Each row comes from the steps of one walk. Every step used is in the known rows, and no mark comes twice. Write the walk behind each row, first mark first.
Known rows
tugur-loru: 1.31	-1.20	0.09	-0.94	-1.51	0.51	2.41	-3.09	0.94	0.67	-3.82	1.70	-1.10	0.92	2.83	0.89	-0.08	-1.40	-0.78	1.25	1.86	-0.71	-0.78
bozan-senud-tobigos: -0.52	-0.26	-1.45	-2.41	-1.80	-0.02	1.61	-3.13	2.70	0.13	-4.80	3.40	-2.07	-0.71	2.69	-0.04	0.30	-1.61	-0.93	-0.15	1.12	0.77	0.33
loru-bozan: 0.97	-0.60	0.64	-1.37	-1.36	-0.65	2.44	-3.52	1.47	0.60	-3.79	1.72	-1.15	-0.74	1.93	1.17	0.55	-0.94	-0.27	-1.53	-0.72	1.21	-1.21
senud-tobigos-pekom: -0.08	0.56	1.13	-2.62	-0.77	0.24	1.45	-2.17	2.25	1.06	-4.20	3.49	-1.11	-0.48	3.12	1.10	1.05	-1.88	-1.84	-2.15	0.93	-0.25	0.48
loru-bozan-pekom-tobigos-senud-fudu: -2.80	-2.46	1.15	1.06	-1.81	0.30	4.58	-4.56	1.33	-1.17	-4.79	2.94	0.62	-1.09	2.16	-0.35	0.12	-2.25	-1.15	-3.63	-2.79	0.85	-0.37
senud-fudu: 0.74	-1.80	1.06	-1.14	-1.72	0.26	1.75	-2.96	1.71	0.80	-4.14	1.38	-0.42	0.80	2.67	0.27	0.21	-1.19	-1.32	0.43	1.36	1.44	0.10
tugur-loru-bozan: 0.86	-1.15	0.01	-1.36	-1.49	0.08	3.12	-3.16	0.52	0.31	-3.98	1.60	-1.21	-1.16	2.55	0.99	0.53	-1.05	0.10	-0.20	1.16	-1.63	-1.63
tugur-loru-bozan-pekom-fudu: 0.74	-1.57	-0.34	-0.51	-1.15	0.64	4.69	-4.25	1.02	-0.39	-5.22	2.97	-1.22	-0.53	3.36	0.04	-0.25	-2.65	-0.96	-0.32	0.14	0.91	-0.34
tobigos-pekom-fudu: 0.48	-0.51	0.74	-0.96	-1.03	0.04	2.14	-3.55	1.96	1.27	-4.79	3.00	-1.01	2.45	2.92	1.76	0.14	-2.66	-2.26	-2.91	0.87	2.79	0.53
pekom-bozan: -0.96	-0.20	1.29	-0.45	-1.42	-0.32	2.78	-3.42	1.62	0.78	-4.01	2.00	-0.03	0.19	2.66	1.03	-0.31	-1.51	-1.34	-3.02	-0.24	3.01	-0.35
fudu-senud-tobigos-pekom-bozan: -4.11	1.11	2.10	-2.56	-1.72	1.01	3.70	-1.61	2.74	0.96	-5.04	3.68	0.35	-3.32	3.27	0.72	1.03	-2.25	-2.69	-5.21	1.24	-0.45	0.05
loru-bozan-senud: 1.08	-0.92	-1.50	-1.19	-1.78	-0.83	2.88	-3.73	1.53	0.21	-4.72	2.24	-1.78	-0.40	2.07	0.74	0.10	-1.10	0.32	-1.12	-0.13	1.80	-0.73
fudu-senud-tobigos: -2.37	0.16	0.89	-2.84	-2.09	0.88	2.51	-2.39	3.31	0.69	-4.43	3.01	-0.90	-2.98	2.49	0.03	0.90	-1.46	-2.21	-0.59	1.23	-0.61	-0.54
retov-pekom: 1.07	-1.13	1.35	-0.34	-1.83	0.21	2.13	-2.68	2.54	0.90	-4.12	1.48	-0.91	1.32	2.48	0.64	0.42	-2.27	-1.17	0.60	-0.16	4.56	-0.28
senud-bozan: 0.78	-1.27	0.93	-1.70	-1.01	-0.58	2.88	-3.59	2.48	0.91	-2.14	1.65	-1.32	2.27	2.38	0.41	-0.23	-1.12	-1.02	-0.70	-0.71	2.78	0.09
loru-bozan-senud-fudu-pekom: -1.32	-1.79	-0.28	-0.36	-2.73	-0.11	3.27	-3.32	1.32	0.36	-5.18	2.38	-0.70	-1.50	1.87	-0.93	0.42	-2.33	-0.11	-1.57	1.24	2.08	-1.18
tugur-loru-bozan-pekom: 1.84	-1.41	0.18	-0.52	-1.02	0.27	4.31	-3.36	0.72	-0.12	-4.43	2.41	-0.80	-0.96	3.12	0.07	-0.01	-1.77	-0.13	0.81	0.00	-0.29	-0.60
bozan-senud-fudu-pekom: -0.78	-1.87	-0.20	-0.01	-2.87	0.20	2.65	-3.19	1.79	0.68	-4.94	2.42	-0.51	0.53	2.16	-1.09	-0.15	-2.60	-1.00	-0.19	2.13	2.97	-0.32
senud-fudu-pekom-tobigos: -2.78	-2.32	2.02	0.31	-2.58	0.39	2.81	-3.83	1.83	1.07	-3.86	1.66	-0.07	-0.11	1.42	0.12	-0.32	-2.98	-1.59	-2.82	0.01	2.71	-0.87
tobigos-senud-bozan-pekom-fudu: -1.70	-1.38	0.33	0.59	-0.82	0.19	4.60	-5.06	2.79	-0.86	-3.66	4.11	-0.43	3.26	3.00	-1.17	-0.53	-2.80	-2.46	-2.40	-2.35	4.26	0.96
tobigos-pekom-fudu-senud-bozan: -1.69	-0.87	1.27	-2.11	-1.49	0.67	4.49	-3.15	3.25	1.39	-3.77	2.92	-0.81	1.61	2.83	0.82	0.16	-2.66	-2.78	-3.70	0.75	2.23	0.59
fudu-pekom: -0.31	-0.39	1.35	0.16	-1.96	-0.27	2.16	-3.41	1.88	1.27	-3.63	2.36	-0.49	0.88	1.66	0.14	0.02	-2.55	-1.34	-1.06	0.35	3.22	-1.20
retov-senud-fudu-pekom: -1.40	-1.56	1.29	-1.62	-3.49	1.30	2.34	-2.80	2.18	1.52	-4.75	1.84	0.74	-1.05	2.57	-1.64	-0.13	-2.52	-1.62	-0.74	2.98	1.05	-1.31

Which walk is each row?
-1.41	-2.06	0.56	-0.17	-2.77	0.70	3.54	-2.56	2.17	0.14	-5.81	1.58	-0.04	-0.14	3.25	-0.36	-0.09	-2.65	-1.02	-1.41	1.15	4.92	0.50 -> retov-pekom-bozan-senud-fudu
-5.05	-1.45	1.54	1.13	-1.98	-0.12	4.24	-4.95	2.40	0.12	-2.24	3.10	-0.07	1.46	0.98	-0.30	-0.23	-2.95	-1.72	-5.38	-2.79	2.76	-1.24 -> fudu-pekom-tobigos-senud-bozan
0.42	-1.56	0.99	0.40	-1.30	-0.25	3.70	-4.39	2.25	0.49	-3.96	2.36	-0.60	1.17	2.30	0.83	-1.15	-2.64	-1.40	-1.29	-2.36	3.65	0.63 -> bozan-pekom-tobigos
-5.52	-0.82	2.13	1.89	-2.56	0.63	3.49	-3.48	1.22	-0.15	-4.65	3.19	1.86	-0.68	2.17	-1.25	0.46	-2.69	-2.18	-4.75	0.27	2.21	-1.25 -> tobigos-senud-fudu-pekom-bozan
-4.51	0.58	-0.05	-1.03	-2.21	0.17	3.19	-3.15	2.34	0.25	-5.08	4.23	-0.72	-2.51	2.40	-0.95	0.06	-3.05	-1.47	-4.07	0.66	2.61	-0.60 -> fudu-pekom-bozan-senud-tobigos
-1.25	-2.31	-0.70	-0.46	-2.87	0.69	3.91	-2.98	0.37	0.08	-5.25	2.34	-0.86	-1.96	2.40	-0.96	0.37	-2.44	0.19	-0.38	2.95	-0.90	-1.71 -> tugur-loru-bozan-senud-fudu-pekom
1.69	-1.41	1.04	-0.89	-0.49	-0.43	4.05	-3.71	2.67	0.42	-2.57	2.48	-0.79	2.49	3.07	-0.65	-0.83	-1.93	-1.20	0.14	-1.81	4.26	1.11 -> senud-bozan-pekom
-0.15	-2.13	0.41	-0.15	-1.37	0.26	4.99	-4.14	0.84	-0.22	-4.27	2.22	-0.89	-1.44	2.51	0.81	-0.62	-2.34	-0.14	-1.60	-1.48	-0.29	-0.77 -> tugur-loru-bozan-pekom-tobigos
-2.80	-2.98	0.54	0.94	-2.05	1.15	5.33	-4.27	0.45	-1.45	-4.90	2.79	0.49	-1.59	2.66	-0.47	0.09	-2.20	-0.77	-2.43	-0.93	-2.01	-0.77 -> tugur-loru-bozan-pekom-tobigos-senud-fudu
0.27	-2.56	-1.62	-1.52	-2.46	0.57	3.47	-3.07	0.39	-0.20	-5.31	1.69	-1.30	-1.51	2.93	-0.11	0.34	-1.09	0.47	0.67	2.94	-1.79	-0.84 -> tugur-loru-bozan-senud-fudu
-0.56	-1.16	0.70	0.51	-0.80	-0.19	4.24	-4.18	2.48	-0.57	-2.96	3.56	0.02	2.67	2.86	-1.14	-0.35	-1.97	-1.63	-1.16	-2.57	3.24	0.72 -> tobigos-senud-bozan-pekom
-3.16	-2.35	1.02	0.79	-2.27	0.49	2.70	-4.39	1.64	-0.33	-4.21	2.27	0.29	0.63	1.78	0.44	0.16	-1.75	-1.75	-3.33	-0.88	0.46	-0.47 -> pekom-tobigos-senud-fudu
-1.23	-0.09	-1.30	-2.54	-1.38	0.42	2.10	-3.33	2.69	0.44	-5.97	4.60	-2.15	0.31	3.28	0.77	0.41	-2.94	-2.09	-3.11	1.79	1.17	1.21 -> bozan-senud-tobigos-pekom-fudu
-0.78	0.40	0.61	-4.32	-1.93	1.12	1.49	-1.98	2.69	1.47	-4.96	3.39	-0.38	-1.72	3.65	0.04	0.71	-1.81	-1.90	-2.35	2.55	-1.88	-0.09 -> retov-senud-tobigos-pekom
-2.83	-2.54	0.05	0.42	-3.08	0.18	3.20	-4.05	1.88	0.68	-4.83	2.31	-0.64	0.17	1.42	-0.21	-0.70	-3.18	-1.10	-2.48	0.81	2.93	-0.49 -> bozan-senud-fudu-pekom-tobigos
-2.70	-1.23	0.50	0.95	-1.92	-0.03	2.75	-4.78	1.85	-0.11	-3.81	2.71	-0.27	1.15	1.48	1.21	-0.07	-1.68	-1.58	-3.76	-1.96	1.18	-0.86 -> pekom-tobigos-senud
-2.39	1.07	1.93	-2.23	-0.79	0.18	2.48	-2.22	1.97	0.87	-4.51	3.65	-0.19	-1.60	3.46	1.17	0.80	-2.13	-2.05	-5.19	0.45	0.55	0.50 -> senud-tobigos-pekom-bozan
-1.55	0.09	-1.36	-3.01	-1.43	0.06	2.74	-3.40	2.21	0.10	-6.09	4.55	-2.34	-1.65	3.02	0.95	0.98	-2.49	-1.23	-4.37	1.02	0.39	0.41 -> loru-bozan-senud-tobigos-pekom-fudu
-0.01	-1.37	0.90	-0.39	-1.88	0.57	2.47	-3.67	2.84	0.64	-4.99	1.99	-1.44	1.82	2.67	0.68	0.23	-3.09	-2.00	-0.49	0.10	5.44	-0.01 -> retov-pekom-fudu
-1.63	-1.20	1.18	-0.71	-2.84	1.45	3.55	-3.10	3.64	0.81	-5.34	1.98	-0.88	0.04	2.41	0.34	0.43	-3.17	-2.64	-0.53	0.66	4.65	-0.29 -> retov-pekom-fudu-senud
1.88	-0.74	0.83	-0.40	-1.01	-0.56	3.60	-3.64	1.68	0.09	-4.28	2.44	-0.65	-0.47	2.62	0.18	0.00	-1.77	-0.46	-0.62	-1.76	2.69	-0.17 -> loru-bozan-pekom
-0.02	-1.68	0.01	-2.37	-1.75	0.90	4.44	-4.40	3.40	0.67	-4.07	2.85	-0.61	1.56	3.74	-1.61	-1.36	-2.83	-2.15	-1.09	-0.09	3.56	0.79 -> retov-senud-bozan-pekom-fudu
-0.59	0.00	-0.19	-0.52	-1.39	-0.47	3.28	-2.86	1.46	0.89	-5.26	3.09	-0.35	1.06	3.14	1.44	-0.36	-2.21	-1.11	-4.28	1.03	2.68	0.79 -> tobigos-pekom-bozan-senud
-4.35	-0.96	1.19	2.03	-2.44	0.07	3.14	-4.73	1.83	0.16	-3.77	3.30	0.25	0.63	0.81	0.22	0.02	-3.00	-1.79	-4.93	-1.79	2.21	-1.71 -> fudu-pekom-tobigos-senud
-2.42	-2.58	1.16	1.45	-1.94	0.64	3.99	-4.46	1.85	-0.77	-4.63	3.00	0.79	0.86	2.45	-0.54	-0.46	-2.56	-2.00	-2.29	-1.84	1.77	0.53 -> bozan-pekom-tobigos-senud-fudu
-0.36	0.23	-0.86	-2.99	-1.23	-0.31	2.51	-2.48	1.87	0.26	-5.29	3.99	-1.82	-2.21	2.84	0.89	1.19	-1.68	-0.40	-3.13	0.72	-0.85	0.08 -> loru-bozan-senud-tobigos-pekom
0.62	-1.63	0.54	-0.87	-0.62	-0.07	4.33	-4.60	3.00	0.19	-3.44	2.94	-1.26	2.94	3.20	-0.57	-1.03	-2.86	-2.04	-1.01	-1.65	5.40	1.41 -> senud-bozan-pekom-fudu
